Every row comes from one small tree of marks. The marks that hang from a mark follow it in brackets, in alphabetical order. Every link used is in the known rows. Which tree was each row made from?
Known rows:
raged(saguk vanud): [-0.99  0.59 -2.52 -1.77  3.49  2.09 -0.85  2.13 -0.27 -3.13  1.04  1.91
  0.15  0.32  0.49  0.85  0.49 -1.92  1.11 -1.72]
kinu(vela(vanud)): [ 1.42 -0.39  2.78  1.85  2.42  0.20 -2.19  0.24  0.56 -2.54  1.44 -0.59
  1.40 -0.19  1.15 -0.69 -1.19 -2.28 -1.19  2.06]
gona(raged(kinu saguk(vanud(vela)))): [ 2.68 -0.87 -3.51 -0.38  0.36  2.20  3.08  2.34  1.41 -3.00 -3.36  3.78
 -0.30  3.17 -0.51 -1.27 -5.11 -0.47 -2.14 -0.43]
vela(vanud): [-0.22 -0.37  2.29 -0.51  1.30  0.78 -2.31  1.21 -0.05 -2.78  0.96 -0.53
 -0.11 -1.06  1.48 -0.30 -0.47 -1.13 -0.60  0.82]
fimoto(raged(saguk vanud)): [-2.01  1.17 -4.31 -3.07  2.38  2.97 -0.20  1.89 -0.43 -3.20 -0.62  1.51
  1.14  1.63  1.72  1.29  0.57 -1.43  0.71  0.40]
gona(raged(saguk vanud(vela(kinu)))): [ 2.51 -2.76 -4.09  0.13  4.17  2.72 -0.92  0.32 -2.35 -3.06 -1.01  3.81
  0.07 -1.24  2.19 -2.22 -4.12 -1.56  1.49 -2.88]
raged(kinu saguk vanud(vela)): [-0.35 -0.03 -2.92 -0.76  1.45  2.64  2.73  0.76 -0.51 -2.80  1.22  3.85
  0.61  2.61  0.36  0.20 -4.71 -1.32  0.21 -1.47]
bemum(raged(kinu)): [ 0.88  0.41 -0.32 -1.38  1.45 -2.32  2.61  0.48  0.07 -0.12  1.60 -0.11
  0.23  3.91 -2.05  1.40 -2.47 -0.90 -1.55  2.58]
bemum(raged(saguk) vela(kinu vanud)): [ 2.43 -1.13  2.85  1.38  4.97 -0.40 -1.24  1.14 -3.83 -4.70  2.24 -1.06
  0.63 -0.06 -0.67 -0.03 -3.62 -3.74 -0.92  2.96]
saguk(raged vanud): [-0.39  1.34 -0.25 -0.47 -1.28 -1.27  1.75  1.96 -0.36 -1.41 -2.62  0.15
  1.49 -0.93  2.11 -1.03 -0.50  0.42 -0.13  0.62]
saguk(raged(vanud)): [-1.92  0.92 -1.85 -1.67  2.09 -0.63 -1.12  0.62 -2.36 -0.92  0.03  1.65
  2.73 -1.46  3.60 -1.38  0.27 -1.08  1.85 -0.59]
raged(saguk(beka vanud)): [ 2.40  2.01 -1.55  0.05  0.32 -0.15  1.40  3.11  3.28 -4.07 -2.81  0.79
 -0.98  0.43 -1.39  1.23 -1.30  1.07 -1.95 -2.07]
kinu(vela): [ 1.35 -0.01  0.46  2.29  0.81 -0.64  0.01 -1.15  0.58 -0.10  0.20 -0.17
  1.51  0.53 -0.05 -0.01 -0.90 -1.31 -0.99  1.27]
saguk(beka raged vanud(vela)): [ 2.25  1.83 -0.77  1.54 -3.40 -1.37  3.05  0.61  1.08 -2.18 -3.98  1.34
  0.74 -1.38  1.18 -1.70 -4.61  2.99 -1.06 -1.62]
gona(raged(saguk vanud)): [ 0.30 -0.25 -4.01 -2.45  5.15  2.54 -3.42  2.29  0.00 -3.62 -0.13  3.07
  0.73  0.00  0.77 -0.66  0.65 -2.37  0.55 -1.80]
bemum(raged(kinu(vela) saguk)): [ 2.07 -0.08 -0.21  0.26  4.00 -0.09  3.65  0.99  0.86 -2.65  1.52  0.64
  1.65  5.79 -3.26  2.55 -3.77 -2.92 -2.81  3.90]
raged(kinu saguk(beka) vanud): [ 0.53  0.48 -4.12 -2.06  3.87 -0.14 -0.50  1.39  1.36 -3.59  0.41  2.67
  0.78  2.03 -0.58  1.44 -2.99 -0.92 -1.17 -2.11]
gona(raged(saguk(vanud(vela)))): [ 3.02 -0.04 -2.66  0.64  0.00  3.51  2.07  2.82  1.84 -3.97 -3.69  2.79
 -1.33  0.51 -0.16 -1.64 -2.57  0.11 -0.83 -1.23]
gona(raged(vanud)): [ 1.07  0.45 -3.35 -2.05  4.10  0.07 -4.09  0.54 -0.44 -0.86  0.34  2.07
  0.44 -1.04  2.51 -1.62  1.34 -1.67  1.13 -1.23]
gona(raged(kinu vanud)): [ 0.83 -0.32 -4.25 -2.76  4.67 -0.99 -3.18  0.64 -0.24 -0.46  0.26  2.79
  1.38  1.58  2.49 -1.65 -0.60 -1.80  0.00 -0.65]
fimoto(raged(kinu saguk)): [-1.72 -0.83 -3.84 -2.65  0.87  3.01  2.83  1.19 -0.38 -1.52 -1.71  1.22
  1.55  5.21 -0.50  1.82 -2.71 -1.06 -1.93  2.27]
raged(kinu): [ 0.11 -0.97 -0.93 -0.97  0.64 -0.91  1.20 -0.38  0.08  0.64  0.01  0.87
  0.86  2.80 -0.24  0.39 -2.33 -0.52 -1.26  0.82]
gona(raged): [ 1.51 -0.77 -1.70 -0.79  2.04  0.50 -2.57  0.33  0.13 -0.15 -1.54  0.90
  0.30 -0.20  0.60 -1.59  0.25 -0.27 -0.68 -0.11]
bemum(raged vela(vanud)): [ 1.86  1.74  3.50  1.07  2.31 -1.97 -2.21  0.92 -1.59 -2.27  3.42 -1.85
  0.28 -0.04  0.32 -1.43 -0.95 -2.43 -0.30  3.73]
fimoto(raged(kinu saguk vanud)): [-2.10  0.37 -5.76 -4.00  3.11  2.00  0.81  1.64 -0.87 -2.30 -0.45  2.14
  1.67  4.07  1.50  1.57 -1.86 -1.85 -0.61  1.04]

Write each row's tree:
[ 3.65  2.10 -1.83 -1.24  1.73 -2.20  4.02  3.71  3.60 -4.76 -1.68  0.46
 -0.61  3.90 -3.85  2.51 -3.59  0.20 -3.55  0.52]
bemum(raged(kinu saguk(beka vanud)))
[ 0.31 -0.80 -5.03 -3.37  5.88  1.47 -2.16  1.79  0.02 -2.53  0.24  3.70
  1.51  2.94  1.24 -0.11 -1.31 -2.97 -0.42 -0.61]
gona(raged(kinu saguk vanud))
[ 4.23  0.81 -2.40  1.60  1.88 -1.67  2.34  1.66  4.02 -3.72 -2.62  1.18
  1.07  3.59 -2.00  2.00 -4.98 -0.96 -4.01  0.14]
raged(kinu(vela) saguk(beka vanud))
[ 4.30 -2.38 -2.54  1.79  1.28  2.28  2.08  1.61 -0.24 -3.45 -3.94  2.57
 -1.05 -0.82  0.61 -2.21 -4.21 -0.11 -0.60 -1.55]
gona(raged(saguk(vanud(vela(kinu)))))
[ 1.00  1.65 -4.71 -0.91 -0.13  3.05  1.01  0.85  0.86 -4.47 -1.43  2.73
  0.06  0.88  0.76 -0.03 -4.11  1.12 -0.18 -2.12]
fimoto(raged(saguk(beka) vanud(vela)))
[ 0.78  1.25 -3.16 -1.31  3.23  0.46 -1.60  1.78  1.38 -3.98  0.39  1.93
  0.44 -0.41 -0.26  1.07 -0.82 -0.16  0.10 -3.02]
raged(saguk(beka) vanud)
[ 2.96  1.07 -1.38  1.21  0.39 -4.05  1.78  0.38  1.78 -1.34 -3.82  0.55
  3.36  1.48  1.00 -0.09 -4.83  0.02 -3.43  1.31]
saguk(beka raged(kinu(vela)) vanud)
[ 2.78 -0.70 -2.92 -1.22  3.65  1.84 -2.85  1.63  2.27 -3.39 -2.76  1.54
  0.15  0.80 -1.75  0.34 -1.11  0.09 -2.06 -1.93]
gona(raged(saguk(beka)))
[ 3.75  0.62 -0.15  2.59  2.79 -2.34  2.46  1.57 -1.97 -3.28 -0.62 -0.85
 -0.52  0.32 -1.21  0.13 -2.71 -2.40 -0.45  2.02]
bemum(raged(saguk(vanud)) vela(kinu))
[ 0.29  1.00 -4.25 -1.07  2.61 -0.91 -0.04 -1.26 -0.20  0.02 -0.04  1.40
  3.03  3.51  2.96  0.42 -2.10 -2.87 -1.09  2.67]
fimoto(raged(kinu(vela) vanud))
[ 2.12  1.69 -1.31 -0.24  4.56 -3.41  0.72 -0.30  0.52 -1.32  3.49  0.72
  1.91  3.09  0.40  0.82 -2.32 -3.04 -0.56  2.41]
bemum(raged(kinu(vela) vanud))
[-0.40  0.39 -1.29 -1.24 -0.68 -2.17  3.07  2.20 -0.44 -0.38 -2.76  0.95
  2.42  1.57  2.40 -0.52 -2.62 -0.54 -1.12  1.54]
saguk(raged(kinu) vanud)
[-0.28  1.31 -3.10 -1.55 -0.88  2.57  2.67  3.55  1.01 -3.13 -3.49  0.15
 -0.40  2.15  0.35  1.43  0.35 -0.15 -1.62  1.25]
fimoto(raged(saguk(vanud)))
[ 3.47  1.74 -1.54  1.68 -2.28  1.34  3.67  2.01  3.34 -4.68 -3.08  1.86
 -1.66  0.16 -1.63 -0.02 -4.21  2.39 -1.85 -3.01]
raged(saguk(beka vanud(vela)))
[ 0.36  0.71 -2.97 -0.76  0.12 -1.92  1.28 -1.09 -1.16 -1.20 -0.74  3.41
  2.78  0.82  2.32 -1.95 -6.86  1.17 -0.23 -1.70]
saguk(beka raged(kinu vanud(vela)))
[-0.23  1.73 -1.98 -1.19  2.10 -2.38 -1.94  0.73 -0.71 -1.69 -0.81  1.55
  2.64 -2.17  2.71 -0.86 -1.13  0.51  0.64 -1.63]
saguk(beka raged(vanud))
[ 0.64  0.44 -3.85 -1.37 -2.58  3.11  6.34  2.08  1.04 -2.88 -3.87  2.40
 -0.32  4.47  0.19  0.98 -5.26  0.22 -2.35  1.44]
fimoto(raged(kinu saguk(vanud(vela))))
[ 3.41  2.92 -1.15 -0.48  1.07 -1.25  2.91  3.93  3.84 -4.91 -1.29 -0.26
 -1.63  1.29 -3.88  2.26 -1.30  1.07 -2.17 -0.27]
bemum(raged(saguk(beka vanud)))
[ 2.13 -1.95  2.50  2.93  2.84 -1.27 -3.93 -0.90 -4.46 -1.06  0.96 -1.23
  1.09 -2.19  2.49 -2.72 -2.99 -2.76  0.02  1.78]
bemum(vela(kinu vanud))
[ 2.62  0.48  0.38  0.91  2.71 -2.66  2.27 -1.14  0.81 -0.14  1.77 -0.17
  1.75  4.03 -2.20  1.27 -3.32 -2.09 -2.38  4.00]
bemum(raged(kinu(vela)))
[-1.33  0.94 -1.58  0.00 -0.22  0.52  1.09 -0.19 -2.68 -1.44  0.10  2.96
  2.12 -1.49  3.52 -1.96 -3.17  0.17  2.09 -1.10]
saguk(raged(vanud(vela)))
[ 2.21 -0.55 -3.84 -1.74  2.89  1.07  0.97  3.97  1.66 -2.85 -3.12  2.30
  0.05  3.36 -0.50  0.11 -1.63 -1.58 -2.29  0.21]
gona(raged(kinu saguk(vanud)))
[ 1.71  1.39 -3.08  0.29  0.64  1.92  0.89  0.64  0.93 -4.42  0.13  3.16
 -0.42 -0.36 -0.07 -0.13 -4.39  0.99  0.46 -3.76]
raged(saguk(beka) vanud(vela))
[ 0.08 -1.48 -0.70 -1.21  3.04  2.84  0.38  1.36  0.16 -4.14 -0.55  0.58
  2.90  5.03  1.27  1.70 -3.76 -3.84 -3.71  4.60]
fimoto(raged(kinu(vela(vanud)) saguk))
[-0.36  1.34 -3.29 -2.32  2.50 -3.18 -0.80  0.13 -0.70 -1.02 -0.48  2.27
  3.40  0.71  2.62 -0.78 -3.53  0.11 -0.67 -1.02]
saguk(beka raged(kinu vanud))
[-0.35  0.19 -4.78 -1.75  3.60  1.39  0.60  0.67  0.00 -2.70 -0.19  2.17
  3.11  4.42  1.49  1.56 -2.99 -3.40 -1.45  2.32]
fimoto(raged(kinu(vela) saguk vanud))
[ 3.97  1.00 -3.55 -0.53  2.60  0.66 -1.20  3.48  3.42 -4.38 -3.88  1.34
 -1.04  0.27 -1.21 -0.38 -0.74  0.62 -2.11 -2.08]
gona(raged(saguk(beka vanud)))
[ 1.81 -0.21 -4.13 -1.12  2.18  0.61 -0.63 -0.58 -0.35 -0.34 -0.05  4.02
  0.56  1.52  2.44 -2.62 -3.83 -1.09  0.45 -1.46]
gona(raged(kinu vanud(vela)))
[ 2.22  0.01 -5.79 -2.75  6.10  0.24 -3.05  2.04  1.57 -3.40 -0.81  3.23
  1.19  2.16  0.24  0.05 -2.73 -1.33 -1.54 -2.28]
gona(raged(kinu saguk(beka) vanud))
[ 0.47 -0.60  0.00 -0.56  1.73  0.25 -0.95 -0.06 -0.24 -1.68 -0.20 -0.36
  2.77  3.65  2.59  0.31 -3.35 -2.46 -3.34  5.03]
fimoto(raged(kinu(vela(vanud))))
[-0.60  0.81 -4.44 -1.75 -0.86  1.01  2.18 -0.87 -1.00 -0.33 -0.28  2.80
  0.76  2.80  2.81 -1.12 -4.68 -0.26  0.03  0.53]
fimoto(raged(kinu vanud(vela)))
[ 3.67 -0.75 -0.85  3.03 -2.28 -2.46  2.93 -0.62 -0.97 -1.46 -4.81  1.21
  0.68 -2.77  2.17 -1.82 -6.73  2.75 -1.04 -2.20]
saguk(beka raged vanud(vela(kinu)))
[-1.14  0.83 -4.30 -1.58 -0.06  4.36  1.91  1.02 -0.71 -3.27 -0.76  2.67
  0.22  1.87  2.12  0.02 -2.59 -0.18  1.04 -0.47]
fimoto(raged(saguk vanud(vela)))
